What can hang from each mark
J_888: J_43
J_84: J_40 J_43 J_287
J_700: J_43
J_324: J_40 J_43
J_287: J_84
J_43: J_324 J_700 J_888 J_948
J_948: J_43

Each row was made from one small tree. Brackets hold a mark, then the marks that hang from it, in the order of their numbers. Every link used is in the known rows. Write each row's tree.
(in the rows, 128 means zero)
Known rows
(J_287 (J_84 J_40 (J_43 J_324))): [124 117 139 157 131 113 110 161 136 121 154 157 112  93 127 157 175 106
  89 204  48]
(J_84 J_43): [105 163  93 115 129 106 100 146 153 116  96 167 129  95 108 126 179 148
 144 152  88]
(J_84 (J_43 J_700) J_287): [ 70 137 147  77 111  81  87 127 138  64 136 150 139  63 109 150 170 131
 128 159  93]
(J_84 J_40 (J_43 J_700 J_948) J_287): [106  97 154  78 110  54  59 141 126  48 158 162 126  91 134 189 101 124
 130 161  95]
(J_948 (J_43 J_324)): [ 90 147 134 144 112 157 162  94 132 140  96 113 170 161 157 111 138 114
 127 135 113]
(J_43 (J_324 J_40) J_700 J_888): [128 119 125 123 142 157 178 152  74 169 146  98 131 136 109 102 125 116
 103 120 151]
(J_84 J_40 J_287): [133 121 138 114 142  92  85 175 169  43 114 115  99  60 187 153 153 116
 114 173  43]
(J_700 (J_43 J_324 J_888 J_948)): [153  94 130 152 118 184 145 100 135 147 111  93 153 180  83 102  84 116
 148 101 164]
(J_948 (J_43 J_700)): [ 74 153 139  96 107 146 130  66 147 101 103 131 146 144 158 124 132 132
 122  90 146]
(J_84 (J_43 J_948)): [130 150 105 127 121 102  93 139 152 125 103 165 146 121 113 142 121 151
 166 152 125]
(J_43 J_324 J_948): [148 128 145 170 114 137 133 126 141 143 107  94 191 152 135 116 101 119
 148 175 128]
(J_700 (J_43 J_948)): [148 125 131 149 129 158  87  96 196  98  80 108 143 139 124 107 103 130
 166 113 152]
(J_43 (J_324 J_40) J_700 J_888 J_948): [149 108 140 137 131 143 171 141  73 183 153  97 152 162 113 123  72 121
 130 118 187]
(J_287 (J_84 J_40 (J_43 J_888 J_948))): [177 114 112 129 133  88  97 181 140 126 168 176  65 108 121 182 112 149
 121 137  99]
(J_43 (J_324 J_40) J_888): [148 139 101 145 157 157 183 185  92 186 128 100 116 128 123 100 139 122
 121 134 126]
(J_888 (J_43 J_324 J_700 J_948)): [153 124 152 164 108 166 142  58 130 161 126  76 208 173 155 116 119 103
 137 127 178]
(J_324 J_40 (J_43 J_700 J_888)): [128 141 123 111 146 102 148 132 102 127 141 143  62 123 134  99 125 164
 125  55 159]
(J_324 J_40): [142 170 101 139 166 127 123 182 152 132  96 116 103  87 165 110 156 133
 132 148 114]
(J_888 (J_43 J_700)): [142 157 119 134 127 162 124  71 167 122 101  92 148 121 167 110 177 124
 123  98 144]
(J_700 (J_43 J_324 J_888)): [129 104 119 142 131 197 154 109 139 142 103  96 133 155  77  86 139 108
 128 104 127]
(J_287 (J_84 J_43)): [128 168 126 144 137 109  96 149 181 119 129 163 105  68 123 142 196 144
 125 174  84]
(J_888 (J_43 J_324 J_700)): [128 135 138 154 116 182 157  65 132 148 117  75 188 146 151 103 173 100
 116 129 145]

Write each row's tree
[117 112 140 116 115 165 169 108 101 151 135  98 165 148  92 107 125 117
 106 117 138] | (J_43 J_324 J_700 J_888)
[177 149 108 192 152 154 157 133 122 196 119  80 158 157 182 116 126 110
 153 144 169] | (J_888 (J_43 (J_324 J_40) J_948))
[148 127 135 122 137  92 139 127  96 134 148 144  81 146 138 117  73 167
 146  52 192] | (J_324 J_40 (J_43 J_700 J_888 J_948))
[139 136 122 135 144  94  79 174 173  93 142 176  72  69 145 167 183 131
 102 176  50] | (J_287 (J_84 J_40 J_43))
[152 157 138 155 128  93  86 144 177 127 133 160 124  95 124 157 138 147
 148 174 119] | (J_287 (J_84 (J_43 J_948)))
[ 83 120 141 103  98 172 186  67  90 152 136 113 158 183 116 118 113 117
 111  78 158] | (J_948 (J_43 J_324 J_700 J_888))
[119 129 139 106 117 118 139  90 123  99 131 143  97 132 118 100 128 165
 120  53 140] | (J_324 (J_43 J_700 J_888))
[121 111  95  75 141  73 102 198 121  73 147 169  67  71 120 171 154 137
 116 140  47] | (J_84 J_40 (J_43 J_888) J_287)
[ 97 116 115  84 121  99  82 132 131  76 134 175 112 103 120 156 150 132
 103 137  81] | (J_84 J_40 (J_43 J_700))
[ 93 125 129 106 131 162 198 110  65 177 151 111 124 171 134 117 107 118
 108  82 174] | (J_948 (J_43 (J_324 J_40) J_700 J_888))
[148 102 150 168 123  95  99 152 136 129 158 154 129 122 128 173 120 113
 113 203  86] | (J_287 (J_84 J_40 (J_43 J_324 J_948)))
[155 122 136 105 114 136 126 106 129 128 128 111 141 146 115 130  76 145
 139  92 172] | (J_43 J_700 J_888 J_948)
[138 113 104 146 158 187 165 149 116 168 111  96 102 143  96  84 136 110
 125 108 144] | (J_700 (J_43 (J_324 J_40) J_888))
[132 135 158 137 133  83 112 111 127 110 128 144 108 133 164 115  85 153
 150  92 178] | (J_324 J_40 (J_43 J_700 J_948))
[160  99 118 155 152 170 156 140 111 174 121  96 123 172 100 103  82 113
 152 105 179] | (J_700 (J_43 (J_324 J_40) J_888 J_948))
[ 75 142 146 124 126 154 172  96  94 155 130 111 157 158 157 117 124 102
 111 121 159] | (J_948 (J_43 (J_324 J_40) J_700))
[153 128 104 120 150 104 104 184 143 116 161 176  47  85 120 166 166 145
  94 136  65] | (J_287 (J_84 J_40 (J_43 J_888)))
[109 135 131 104 103  98  90 101 135 112 123 162 160 125  99 146 110 145
 150 134 149] | (J_84 (J_43 J_700 J_948))
[158 134 139 168 136 156 160  97 107 183 134  76 172 164 171 119 112 102
 139 128 198] | (J_888 (J_43 (J_324 J_40) J_700 J_948))
[ 85 141 124 127 153  85 132 195 100 131 140 135 134  75 118 134 174 111
 133 204  77] | (J_84 (J_43 (J_324 J_40)) J_287)
[138 121  99 118 128  83  75 161 147  95 120 174 113 122 135 164 107 139
 143 157  92] | (J_84 J_40 (J_43 J_948))
[144 115 151 117 103 103 127  84 123 110 138 143 112 160 121 117  77 172
 147  52 177] | (J_324 (J_43 J_700 J_888 J_948))
[107  90 113  95 129  88 130 188  86 102 164 149 104 101 101 163 150 113
 106 168  45] | (J_84 J_40 (J_43 J_324 J_888) J_287)
[ 96 143 121  82 109 156 158  77 121 124 123 131 115 155 134 125 118 142
 116  50 157] | (J_948 (J_43 J_700 J_888))
[137 106 151 169 113 174 114  90 161 127  92  90 183 167 108  98 100 102
 155 142 150] | (J_700 (J_43 J_324 J_948))
